Known rows, with every step that occurs
dotam/sodokim/kisin: -.05 .25 -.18 -.06 .00 -.01 .06 -.16 -.17 -.14 -.06 .40 -.64 .07 -.40
 .45 .12 -.05 .13 -.25 .02 .20 -.07 .21 -.24 -.04 -.16 -.03 -.18 .14 .40
sonavil/sotub/ravar: .11 -.18 -.19 .06 .10 .05 .03 -.15 .04 .13 .20 -.28 .03 .01 .09 .25 -.05
 -.18 .03 .16 .03 .14 -.26 -.58 -.14 .32 .23 -.21 .17 -.02 -.02
batas/fanun/dotam: .16 .21 -.14 -.05 -.04 .20 .05 -.25 .06 -.02 .07 -.66 .25 -.09 -.08 -.16
 .28 .12 -.04 .04 .04 .03 -.07 -.09 -.11 -.08 .03 .26 .02 .15 -.11
batas/fanun/dotam/sodokim/kidup/gerek/sotub: .21 .50 .07 .20 .24 .05 .04 -.11 -.18 -.06 -.12 -.32 .19 -.20 .02 -.27
 .19 -.03 -.07 .18 -.03 -.09 -.15 -.01 .11 -.26 -.21 .09 .11 -.03 .17
zuziro/kisin/sodokim/kidup/gerek/sotub/ravar: -.22 .21 -.18 .04 .07 -.43 .08 -.05 .00 .05 -.20 .45 .25 -.01 .17 .17
 .12 -.28 .03 .01 -.03 .00 -.01 -.18 -.02 .07 -.14 -.13 .15 -.11 .17
ditu/sotub: -.25 -.01 -.01 -.05 .00 -.01 .15 -.14 .12 .33 .04 .20 .42 .08 -.18 -.11
 .16 -.07 -.09 -.01 .02 -.26 .03 -.03 -.06 .21 .20 -.12 .09 .10 .07
kisin/sodokim/kidup: .00 -.04 -.34 -.14 -.31 -.34 .15 .00 .78 -.11 -.07 .25 -.28 .02 .15 -.15
 -.12 .09 .12 -.14 .09 -.22 .01 .35 -.15 .05 .03 .03 .13 -.02 .05
batas/fanun/dotam/sodokim: .21 .41 -.14 -.12 .13 .18 -.02 -.22 -.27 -.22 .02 -.51 .08 -.15 -.05
 -.02 .23 .14 .02 .02 .04 .18 -.18 .11 -.12 -.19 -.14 .21 -.08 .18 .27
dotam/sodokim/kidup: .01 .10 -.03 -.23 .00 -.12 .00 .06 .19 -.18 -.14 .25 -.36 -.09 -.09 -.05
 .05 .03 .05 -.06 .03 -.03 -.16 .26 -.07 .00 -.16 -.01 .00 .00 .42
ditu/sotub/sonavil: -.31 -.09 .15 -.11 -.01 -.11 .20 -.20 -.01 .42 -.05 .25 .26 .10 -.20
 -.17 .11 -.09 -.20 -.03 .01 -.14 -.12 -.41 .02 .21 .16 -.02 .23 .02 .04
zuziro/kisin/sodokim: -.18 -.12 -.29 -.25 -.04 -.15 .05 -.11 .08 -.04 -.11 .39 .04 .05 .03 .37
 .10 .09 .12 -.25 .01 .12 .03 .24 -.25 -.10 -.02 .06 -.08 .13 .23
tomuf/gerek/kidup/sodokim: .17 -.12 .02 -.04 -.08 .06 -.39 .14 -.21 .00 .11 -.12 .19 .04 .32 .11
 .04 .27 .04 .06 -.09 .16 .24 .15 .20 -.05 -.06 .12 -.23 -.05 .00
dotam/fanun: .10 .07 -.16 -.37 -.15 .11 .07 .01 .14 .20 .26 -.40 .17 .02 -.05 -.06
 -.08 .00 -.07 -.06 .09 .13 .03 -.22 -.25 .31 .29 .28 .05 .03 -.03
kidup/sodokim/dotam/fanun: .13 -.12 .03 -.40 .03 .13 .09 .19 .08 -.11 .00 -.26 .25 .03 .32 -.28
 -.22 -.32 .00 -.05 .09 .02 -.17 .12 -.05 .14 .13 -.04 -.05 -.02 -.22
zuziro/kisin/sodokim/dotam: -.29 .05 -.22 -.30 -.07 -.19 .17 -.02 .17 -.14 -.30 .53 -.02 .09 .04 .12
 .00 -.16 .08 -.23 .06 -.02 -.05 .33 -.20 -.06 -.04 -.14 -.07 .12 .08
sonavil/sotub/gerek: .02 -.31 .19 .51 .15 .08 .09 .02 .00 .09 .12 -.16 -.33 .05 -.15 .09 -.11
 .06 -.03 .03 -.02 .00 .13 -.22 -.11 -.08 .27 -.28 .08 .03 -.10
sonavil/sotub: .15 -.39 -.06 .10 .11 .20 .09 -.08 .31 .21 .12 -.10 -.12 .01 .03 .15
 -.12 .06 .02 .04 -.01 -.08 -.15 -.21 -.12 .05 .28 -.14 .12 .03 -.09
batas/fanun/dotam/sodokim/kidup/gerek/tomuf: .28 .67 .18 .06 .12 .28 .04 -.17 .00 -.14 -.12 -.23 .38 -.26 -.16 -.11
 .19 .17 -.01 .10 .01 -.02 -.17 -.08 .21 -.20 -.07 .28 .17 .06 .19
ditu/sotub/ravar: -.30 .20 -.15 -.11 -.02 -.16 .09 -.21 -.13 .25 .10 .01 .60 .08 -.10 -.02
 .23 -.30 -.08 .11 .07 -.04 -.06 -.40 -.07 .49 .15 -.18 .13 .05 .13
tomuf/gerek/kidup: .02 .12 -.05 -.03 -.26 .04 -.32 .07 -.03 .14 .12 -.06 .10 .06 .00 .08
 .11 .30 -.03 .07 -.07 .11 .34 -.05 .10 .06 .03 .19 -.15 -.02 -.01
sotub/gerek/kidup/sodokim: -.13 -.39 .19 .20 -.06 -.11 -.19 .18 -.31 -.18 .05 -.09 -.09 .05 .03 .10
 -.01 .18 .01 -.03 -.05 .15 .18 .07 .14 -.14 -.14 .08 -.15 -.02 -.21
ditu/sotub/gerek/kidup/sodokim/dotam: -.38 .04 .28 .26 .01 -.24 .05 .16 -.16 .06 -.15 .32 .35 .06 -.12 -.38
 .00 -.16 -.13 .06 -.03 -.25 .16 .27 .21 .05 -.09 -.32 -.05 .02 -.22
gerek/sotub: -.06 -.04 -.11 -.24 .08 .06 .00 -.08 .11 .40 .11 .24 -.01 .12 .20 .22
 .22 -.02 -.03 -.03 -.08 -.07 -.13 -.40 -.13 .09 .22 -.02 .10 -.13 -.04
sodokim/dotam: -.22 -.03 .00 -.29 -.16 .09 .15 .05 .28 -.09 -.16 .10 -.07 .13 -.03 -.18
 -.02 -.26 -.04 -.04 .10 -.15 -.11 -.08 -.07 .12 .13 -.12 .02 .03 -.28
fanun/dotam/sodokim/kidup/gerek/sotub: .01 .03 .06 -.03 .19 .04 .03 -.02 -.25 -.16 -.17 .26 .04 -.11 .11 -.21
 .01 -.06 -.07 .14 -.06 -.29 -.02 -.06 .22 -.14 -.27 -.11 -.01 -.02 .26
dotam/fanun/batas: .03 .13 -.24 -.56 -.19 .09 .01 -.03 .24 .26 .42 -.61 .06 -.02 -.13 -.06
 -.03 -.10 .01 -.09 .15 .29 .04 .00 -.40 .39 .28 .45 .08 -.16 .06
batas/fanun/dotam/sodokim/kisin: .20 .61 -.21 .10 .06 .11 .09 -.32 -.17 -.15 -.05 -.29 -.26 -.11 -.36 .09
 .29 .05 .06 -.11 .02 .19 -.10 .23 -.22 -.18 -.22 .16 -.15 .22 .29

Rows
-.04 .09 .17 .05 .18 -.08 -.01 .09 -.12 -.07 -.15 .32 -.11 -.05 .07 .01
 -.02 -.11 -.02 .08 -.03 -.10 -.13 -.03 .14 -.13 -.14 -.09 .11 -.13 .27 => dotam/sodokim/kidup/gerek/sotub
.18 .37 .10 .18 .11 .11 .05 -.11 -.18 -.32 -.15 -.55 .19 -.22 -.14 -.31
 .10 .01 -.03 .15 .05 -.03 -.07 .16 .12 -.27 -.26 .18 .03 .10 .13 => batas/fanun/dotam/sodokim/kidup/gerek
.01 -.10 -.15 -.34 .10 .17 -.04 -.13 -.39 -.30 -.01 .05 -.05 -.04 .03
 .08 .04 .11 .03 -.02 .02 .00 -.04 .05 -.01 -.07 -.20 .01 -.20 .19 .37 => fanun/dotam/sodokim
-.03 -.04 .20 -.06 .19 -.06 .06 -.06 -.38 -.09 -.23 .31 -.12 -.09 .09
 -.26 -.04 -.06 -.15 .13 -.07 -.20 -.12 -.37 .27 -.15 -.31 -.03 .12 -.07
 .24 => fanun/dotam/sodokim/kidup/gerek/sotub/sonavil
-.10 .19 .29 .05 -.05 .24 .00 -.03 .01 .11 .11 .22 .01 .09 -.26 .30 .21
 .23 -.01 -.15 .00 .11 .16 -.52 .00 .02 .39 .04 .14 .02 .01 => sotub/gerek/tomuf
.02 -.49 -.08 -.23 -.12 -.01 -.23 .08 .01 -.03 .05 .00 .15 -.01 .24 .19
 -.03 .20 .07 -.01 -.06 .07 -.15 .12 .16 -.01 -.14 .26 -.11 -.04 -.23 => gerek/kidup/sodokim
-.03 -.04 -.16 .13 -.14 -.29 .14 .04 .46 .00 -.09 .32 -.04 .06 .28 -.10
 -.18 -.05 .05 .01 .04 -.30 .05 .07 .05 -.07 .05 -.04 .24 -.17 -.11 => kisin/sodokim/kidup/gerek/sotub
.16 .00 .28 .34 .17 .30 .08 -.04 .20 .30 .15 .16 -.10 .01 -.18 .33 -.01
 .23 .00 -.02 -.06 .02 .01 -.50 .00 -.01 .49 -.19 .22 .00 -.03 => sonavil/sotub/gerek/tomuf
.07 -.09 -.03 -.59 .03 .10 .05 .14 .13 -.08 .13 -.44 .16 .01 .27 -.29
 -.18 -.39 .06 -.08 .15 .15 -.16 .30 -.18 .21 .13 .08 -.02 -.17 -.16 => kidup/sodokim/dotam/fanun/batas
-.01 -.11 .11 -.03 .07 .08 .04 .00 -.22 -.44 -.20 .05 .03 -.13 -.05 -.27
 -.09 .00 -.03 .10 .04 -.23 .07 .11 .22 -.15 -.32 -.02 -.08 .11 .25 => fanun/dotam/sodokim/kidup/gerek
-.14 -.27 .15 .11 .11 .19 .00 -.03 -.27 .18 .05 -.01 .24 .14 .14 .19 .02
 -.16 -.08 .10 -.01 -.09 .02 -.51 .12 -.07 .17 .00 .14 -.12 -.27 => kidup/gerek/sotub
-.06 -.06 .19 .04 .06 -.02 .00 .10 -.15 -.33 -.18 .06 -.15 -.06 -.10
 -.06 -.10 -.08 .02 .05 .07 -.05 -.06 .15 .15 -.13 -.19 -.01 .04 .00 .27 => dotam/sodokim/kidup/gerek
.11 -.30 .12 .70 .09 -.09 -.01 .04 .01 .09 .04 .12 -.54 .00 -.24 .23
 -.14 .09 .06 -.04 -.12 .05 .13 .13 .02 -.16 -.05 -.21 -.09 .01 -.22 => sonavil/sotub/gerek/kidup/sodokim/kisin
.21 .29 .03 -.17 -.14 .06 -.24 .29 -.09 .05 .08 -.23 .30 .01 .31 -.27
 -.16 .02 -.05 .08 -.03 .11 .22 .20 .14 .14 .01 .09 -.18 -.08 -.12 => tomuf/gerek/kidup/sodokim/dotam/fanun
.00 .31 -.40 -.37 -.31 -.18 .24 .07 .45 -.08 .04 -.01 -.05 .11 .22 -.24
 -.35 -.18 .03 -.13 .19 -.03 -.02 .23 -.27 .22 .17 -.01 .07 .02 -.17 => kisin/sodokim/dotam/fanun
.12 -.50 .18 .49 .16 -.01 -.12 .14 -.10 .04 .09 -.12 -.20 -.03 .08 .13
 -.20 .18 .02 .08 -.11 .04 .04 .01 .11 -.16 .02 -.17 -.02 -.04 -.22 => sonavil/sotub/gerek/kidup/sodokim
.07 .04 .10 -.11 -.10 .05 -.29 .22 -.08 -.08 -.06 .01 .20 .06 .32 -.13
 -.03 .05 .01 .08 -.05 .02 .19 .22 .23 -.03 -.07 -.05 -.21 -.07 -.15 => tomuf/gerek/kidup/sodokim/dotam
.10 -.09 .12 .17 .08 -.06 -.02 .25 .11 .11 .20 -.39 -.18 -.09 .01 -.25
 -.36 -.15 -.01 .11 .01 .14 .03 .25 -.07 .11 .09 -.08 .04 -.22 -.29 => sonavil/sotub/gerek/kidup/sodokim/dotam/fanun/batas
-.02 -.28 .11 .50 -.02 -.05 -.04 .08 .04 .17 .11 -.04 -.30 .00 -.20 .12
 -.15 .22 -.04 .09 -.08 .00 .12 -.16 .03 -.04 .09 -.11 .06 -.01 -.22 => sonavil/sotub/gerek/kidup
.02 -.27 -.17 -.01 -.18 -.09 -.10 -.03 .11 .03 -.03 .26 -.24 .03 -.10
 .31 .04 .10 .11 -.15 -.08 .06 -.05 .22 .05 -.01 -.23 .20 -.18 .02 -.21 => gerek/kidup/sodokim/kisin
.15 .10 -.05 .18 -.15 -.01 -.29 .04 -.11 .04 .04 .13 -.12 .07 -.01 .20
 .11 .17 .08 -.07 -.12 .15 .33 .27 .10 -.06 -.13 .08 -.29 -.01 .01 => tomuf/gerek/kidup/sodokim/kisin
-.14 -.18 .11 .41 -.14 -.19 -.10 .07 -.23 -.13 -.01 .14 -.45 .09 -.28
 .19 .05 .09 .04 -.16 -.07 .15 .27 .18 .04 -.14 -.20 .02 -.22 .02 -.20 => sotub/gerek/kidup/sodokim/kisin
.01 -.36 .25 .43 .12 -.04 -.01 .22 .02 -.06 -.06 .02 -.21 .00 .08 -.10
 -.29 -.03 -.01 .11 -.06 -.07 -.01 .09 .15 -.12 .00 -.34 -.01 -.05 -.38 => sonavil/sotub/gerek/kidup/sodokim/dotam
